Each row was made from one path, in order. Every step used is in the known rows, and no mark comes twice. Write each row's path.
Known rows
l b: [ -6 -12  -4  -1  -8  15 -21  -9   1 -14  -9  -7  -3  -1   3  -4  -5   2
   0  -5   3  -3  -6  -1  -7  -4 -16   2   5   9  -5   8   2   1   0]
h z y: [ 18  -8 -16  24  12   1   0   2  -8  11  -8   0   1 -11  13  11  24 -18
  14  13   0   0   9  -4  13  -3   6  17  -2 -18   2  -8 -23  -7   1]
t x a: [ 22 -10 -24  28  -2   1 -23   2  12 -15   6  -7   9  17 -16   5  -1 -20
  -9 -29 -17   9  -4  16  -3  13   2  39   1  30  19  -3 -15  24  29]
f t: [ 23 -18 -19   5  -7  11 -31 -13  17 -15  -3 -10   7  10  -7   7  -1   5
  -1 -19   0  -8   6  -6   8  -3  -2  33  -8  22   8  -2   2  -5   6]
x t: [ 20 -13 -26   9  -7   3 -28 -13   6 -16   1 -14   9  16  -8   3  -5   4
   8 -17 -14  -3  -7 -15   2  13  -2  33   6  15   3 -16   7  12  10]
k f: [ 27 -14 -25  18   4  20 -34 -24   7  -9  -7 -11   2  16 -18   6  -5  -4
  15 -19 -10  -8   4 -10  11   1  -5  38  10   6   2  -2   8   4   4]
q b l h z y: [ -9   8   3  -5  -9  -9  16   4 -24   4 -10  14 -12 -23  27  -1   9  -7
   5  45  -8   5  -5   9   7  -7  11 -27  -5 -20 -21   8 -10 -29 -16]
z h l y: [  1  17   5   4  11   8   9  12   5  23 -11   4  -3 -11   2   6   7 -23
   2  16   3   1  22   2  -4  -8   0  -9   6 -31   3   0  -5  -9   3]
h l: [ 11  -3 -11   7  -3  10  -9  -1   7  -6 -16  -2  -2  -6  -8  -1  -1  -6
  -2  -6 -16   3  -3  -5  -9   0 -21   2   6  -7   0   3  -6  -2  -2]
t f k: [ 31 -29 -31  16  -6  22 -36 -17  12 -17   3 -22   3   6  -8   7  28  13
   0 -23  -5  -2   6 -11   4  16  -1  34   2   1   3  -4  -3  -5   9]
f t g h z: [ 18 -12  -6   4   6 -20  11   5  -4  14  16   2  28   8  -8  13   8   4
   4 -18  11   1  11  -7  31  13  10  30 -27  21  18 -25 -15   3   7]
x t g h: [  9 -14 -16   3   2 -21  -3  -4  -8   6  10 -18  25  17 -19   5  -7   7
  -2 -35  -9   8  -3 -14  12  30   2  32 -10  24  12 -37   1  23  13]
b l h g: [-10  -4  10 -14 -15  -7 -12 -20   9  10 -11  29  -5 -18   7   1 -12  -1
   4  -1  -9  -5  -5 -12  17   5  -1   3  -5 -19 -29  12   7 -20   4]
q b l y z h g: [-16  24  36 -12  11  -8  15   7  14  33   1  18  -1 -28  18  15  10 -19
  -2  37  11   0   6  -1   4 -18  28 -21  -8 -32 -25  13  -2 -16   0]
g h q b l: [-17  15  23 -19   3   6  29  22 -11   0  -1  11  11   0   3  -2  -3  24
  -5  24  -7  12 -12  10 -10   5 -10 -20   6  15  -3  13   5   5 -10]
g h q: [  1  -2   4   2  15   5  23   8  -2  13   2   5  11   9  -9  -1   7   9
   8  -7   4   1   3 -11   4   4 -16  15   4   1   6  -2   0  16   1]
g h q b: [ -7   4  13  -6   9   2  30  16  -4   2   6   4  13  10  -6  -1   6  22
  -1  10   0   7 -11  -3  -6  -1 -17   0   6  13   3   6   5  19 -10]
y z: [ 10 -14  -7  15   9   1 -11 -17   4   2  -1 -14  -9  -6  -5   0   9 -21
  10 -11   2  -8   2 -21   1 -13  -3  22 -11 -14 -10   0 -10  -3   1]
a x h l b q: [-35   7  -1  -7 -10  -9   6   3  -5 -11  -9   4 -26   1   0 -15 -21  13
  -4  -5   3  -8 -12  19 -21  -5 -16 -38  15  -6   3  20   3   4  -8]
a x t g: [ 13 -24 -33  16  -9 -23 -30 -11   7 -14   6 -16  19  32 -14   6  -3   5
  -9 -44 -15   4   0  -3   0  37   7  42  -8  27  20 -28   0  26  19]
z h q: [ -2   5  15   2  17  13   8   5  12  16   5  -2   1   9  -2   0  18   2
   5  -5  18 -10  14 -16  -2   0   3  12  12 -12  10  -7  13  18  -1]
f k: [ 15 -23 -24  10   0  18 -31 -13  10  -9 -10 -16   1   4  -9  -2  21   9
   7 -21  -9  -1   4 -10  -1   9 -11  25   5   2  -2   3  -2   1   5]
y z h q b l: [-21  23  36 -16  14   1  26  12   2   8   7  -3 -11  -5  11  -5  13   0
  -4  27  16  -4   3  -5 -12 -13  21 -27   6 -15  -6   4  10   1 -19]
a x: [  7 -21 -27  17  -2   0 -25 -10  14  -8 -12  -2   7  16 -11   6   7  -7
  -3 -20 -13   0   4   1  -5  12 -13  39  -3   2   9   8 -10   8  12]
a x h l y: [-11   9 -19  20   8 -13  11   4   0  16 -19   5  -8  -2  -8  12  -7  -7
   7   2 -14   5  16  13 -12   7  -8  -4   6 -20  10  15 -18  -5   6]
h g: [ 10 -14  -1   4   0   2 -22 -14  25  10  -7  13  12  -6  -5  13   5  -1
   3 -17  -6  -6  -5 -16  14   7  -8  30   1  -5 -12   4   1   6  12]
t x h g: [  6 -10  -2  18  10 -13  -2  -7  25  16   0  11   3 -11 -19  20  -4  -4
   0 -34  -4   4  -6  -9  12  18  10  29   7 -10   1   7  -4  14  20]
q b l: [ -5   2   7 -12 -10  13 -15   4   0 -13 -12  -2   3  -7   5   0  -5  11
  -6  20 -18  11 -16  12 -13   3 -10  -8   0  20 -11  19   2  -6  -5]
k f t g: [ 35 -21 -24  13  -1   6 -44 -25  12 -13  10 -23  15  24 -18   8  -9   8
  -2 -44   3 -10  12  -6  20   9  13  39 -10  36  17 -21  18   3   5]
q b l y z: [ -7  14  13  -3   4   4   5   2  -9   1  -1  -2 -11 -21  20   3   0 -14
   3  41  -4   6  -3  10 -13 -21   9 -24 -10  -3 -19  24 -11 -22  -7]
h l b: [ -5   1  -2  -4 -13   9 -10   0   2 -16 -19   0  -9  -8   4  -9 -12  -2
  -6   3  -5   1  -7   5 -13  -8 -21 -25   9  -5  -2   5   2  -8  -6]
t g h q: [ -3  -7  13   3  15  -9  23   7  -7  19  13  -2  18   9  -7  -2   8  14
  -2 -25   8   4   4 -11   7  19  -8  10  -8  16  13 -16   2  24   0]
k f t g h z y: [ 37 -15 -25  18  17 -16   3   0 -14  15   8 -10  21  10 -11  18   8  -6
   6 -18  12  -2  23  -1  42   5  31  30 -16  10  23 -38  -8  -6   4]
k f t g h l b q: [  4   1   5 -20 -11  -5  -2   0  -9 -20  16  -4   0  14 -11 -17 -32  17
 -11 -22  18  -7  -4  15  11 -10   3 -28  -2  29  13 -13  25  -2  -8]

Write each row's path
[-15   9   9 -15 -17  -3   8  -3 -15  -6  -1  20  -9 -12  14  -3  -1   4
  10  40 -12   2 -12   5   8  -4   0 -19  -7  -5 -19  16  -5 -21 -16] : q b l h z
[ -9  24  28  -8  10   7  23   9  -7   1  10   7 -14 -13  28  -2   6   1
   6  46   8   4  -1   8 -17 -21  13 -37  -1  -3 -14  23  -1 -12 -12] : h q b l y z
[-13  -3  11 -14 -14  16 -16  -9  -3 -20   7  -1 -15  -1  13 -17  -9   8
   1   1  17 -10 -20   6 -11 -16 -17 -17   6  13 -12  18  11   3  -1] : l b q
[-11  28  31  -3  25   8  28   8  -4  27   6   6 -17 -13  22   0  14 -21
   8  31  24  -8  26  -5  -6 -21  27 -23  -1 -33  -4   2  -1  -9  -3] : b l y z h q
[-13   0  13 -10 -11   2  11  -5   0  -7  11   7 -11   8   6 -13   1  20
   3   9   2  -6 -11  -9  -3  -5 -10 -11   8  -1 -12  14  18   7 -19] : l h q b
[-20  23  32 -16   9  -5  38  26 -19  19  11   9  15  -4  20   1  -3  21
 -10  27   3  19   0  21 -10  10   4 -34  -9  27   0   7   2   3  -8] : t g h q b l y
[ 35 -20 -33  13 -11   7 -31 -18   8 -24  14 -22  14  21 -10  13   1   6
   2 -19  -9  -3  -5 -16   6  20   8  41   2  13   7 -25   5   6  13] : x t f
[-20   2  18 -23 -22 -10  -7 -13   9   2  -6  27  -2 -18   9  -1 -12  11
  -6  15 -13   0 -17  -2   9   2  -2 -13  -1  -7 -33  21  12 -16  -7] : q b l h g
[ 37 -35 -58  19 -17   1 -46 -19  15 -35   8 -24  15  35 -20   9  20  18
  -6 -36 -17   0   8  -8   2  35  16  51   5   8  18 -21   0  10  20] : a x t f k
[-15  26  28 -16  10   9  36  27 -16  12   2  19  10  -7  15   3  -3  16
   1  47  -3  18  -3  19 -11  -4  -3 -30   3  11  -5  21  -1  -5  -6] : g h q b l y
[-18  22  31 -19   7  14  14  18   5   4   0   4   2   0  11  -3  10  15
  -8  25   7   1  -1   6 -15  -1   7 -23  14   3   0   8  18   8 -14] : z h q b l
[-16  24  24 -10  13   2  14   9  -2  19  -1  -4 -11 -20  18   4   9 -22
   0  45  10   3  10   7  -9 -21  22 -22  -7 -22 -14  13  -6 -19  -7] : q b l y z h
[-21   9  16 -22 -10   4  20  14 -16  -8  -2  10 -11  -7   0 -21 -18   3
  -4   9   6  -1 -18  11 -10 -16 -28 -40   7  -4  -5  10   3  -3  -6] : g h l b q
[ -1 -13   0  -1 -12  -9 -12 -26  18  14  -3  21  -2 -11  -4   4  -4  -4
   8 -15  -1 -12  -4 -25  22   3  -8  21  -3 -21 -23   6   6  -5   5] : l h g
[-10  22  31   0  22   1  33  12   4  22  16  -2 -13  -4  15   1  24 -10
   6  32  28  -8  15  -9  -8 -25  21 -18   4 -25  -3   6   2   5 -13] : l y z h q b
[-13  -2 -23  18   3 -16   2   2   6   4 -23  -2  -6   3 -21   6  -6   0
   1 -19 -19  -1   7   4 -12  15 -13   6   8 -17  13   7 -10   5   0] : a x h l
[-15   7  10 -25 -15 -19  15  11 -19 -13  16  -5   2   8  -1 -20 -26  17
 -12 -15   5   5 -22   8  -6   7  -5 -37   1  21   6 -24  16  15  -3] : x t g h l b q
[-24  15  30 -18   1  -1  16   4  -2  -1   6  -3 -33 -15  10 -24  -1 -20
  -3  12  28 -14  -4  -4 -12 -36   5 -48   6 -34  -9   2   9  -5 -14] : y z h l b q
[ -1   6   6   6  16  -5  12   1   9  17  -8  -9 -14 -12  -9  -3  12 -33
   1  -2   9  -8  14 -20  -3 -16   6  -4  -2 -44   0 -11  -5  -5  -8] : y z h l
[ 50 -13 -43  29  -5   8 -48 -11  18 -32  13 -17  12  38 -30  10 -14 -13
  -7 -40 -10   0   8  16  15   2  22  55   2  47  33 -13   2  15  29] : k f t x a
[-11   3  18 -27 -17 -12  12  12 -10 -13  13  -1   2   1   1 -18 -22  16
 -20 -15  20  -1  -9  15   0  -8  -6 -40 -11  29  10  -9  11  -2  -7] : f t g h l b q
[ -4  14   9  -7  -5  17  -6   7  -3  -2 -10   6   2 -12  19   8  -4   4
   0  39 -14  14  -6  23 -12  -7  -5 -17  -3  17 -14  28  -5 -18  -2] : q b l y
[-27   7  25 -21  -8 -11  20  14 -17  -1   7   3  -2  -8   2 -20 -17   8
 -15 -10  11   5 -17  14  -7   0 -18 -44  -4  12   0  -2   5   6  -7] : t g h l b q
[  7  -4  -8   9  11  -4  19   4 -11  17  -1  12  16  -1 -10   9  12  -9
  19   9  -2   2   1 -11  21   3 -10  27  -9  -9   4  -5 -20   3   6] : g h z
[ 11  -7 -13  18  19 -10  26  11 -19  26  -9   5  11 -12   1  12  22 -20
  14  12   2   6   9  -5  20  -1   1  19  -7 -23   2 -14 -29  -5   5] : g h z y
[ 10  -2  -7  18  15   2  -1 -12  -1  13   3  -7 -13 -10   8   6   8 -27
  15   9   8  -5  12 -13   0 -21   4  12 -12 -18 -11   8 -17 -11   5] : l y z
[  1   6   1   2   7   7   0   7  13  13 -16  -3  -1  -5 -11   0   8 -16
  -4  -4  -3  -2  11 -10  -4   0  -8   2   9 -27   5  -9   0   1  -3] : z h l
[-13   6  13 -17 -17  13  -4   2  -3 -23  -3   7 -19  -6  12 -22 -13   5
  -7   8   5  -4 -20  12 -18 -18 -22 -41  13   1  -9  17   9  -4 -10] : h l b q
[-30  24   9  -1   8  -3  23  17  -7   9  -4  12  -8   3  13   9  -4  24
   3  31  -6   8   6  28 -23   9   6 -28   9   7   6  31  -1   2  -5] : a x h q b l y
[-18   0  -3 -19 -20 -33  11  12 -13 -20  12   0   6  22  -8 -17 -26  13
 -22 -22   0   6 -16  18  -8  17  -2 -25  -1  21  16 -21   8  21   6] : a x t g h l b q
[ 40 -27 -45  13 -12  13 -43 -20   9 -30  11 -29   9  19 -12   7  18  21
   2 -30  -9  -1   1 -17   5  26  13  41   8  13   8 -25   8   4  13] : x t f k
[ 36 -13 -30  22  -9   2 -33   2  19 -26  13 -11  15  24 -17   8  -6 -10
 -17 -35  -8   3   2  20   6   6  12  44  -8  46  32  -9 -10  16  31] : f t x a
[-14   7  12 -10  -8   8   5 -10  -8  -2  -3  17 -17  -3  13 -15  -7  11
   7   9   0  -7   1  -6  -1   0  -5 -16   4  -7 -11  11  13 -11  -9] : b l h q
[-17  11  15  -6   6  -4  11   2   4   7 -12  -9 -23 -17   0 -11   3 -28
  -6   6  16 -10  10 -12  -7 -25   5 -28   6 -40  -2  -8   0  -9 -11] : y z h l b
[-18   0   8  -9  -3 -14  14  11 -11   6 -10  -4   8  -8  -8  -7 -13   1
 -15 -15  -1  10  -3   4  -2  10 -17 -26  -6   6   8 -11  -3   3  -4] : t g h l b
[ -2   3  -5   0  -3  -6   8  -5 -24  13 -13  16 -16 -25  23  -1   6 -19
  13  29  -3   0  10   0  16  -6  13 -11  -8 -30 -16  -2 -15 -31  -5] : b l h z y
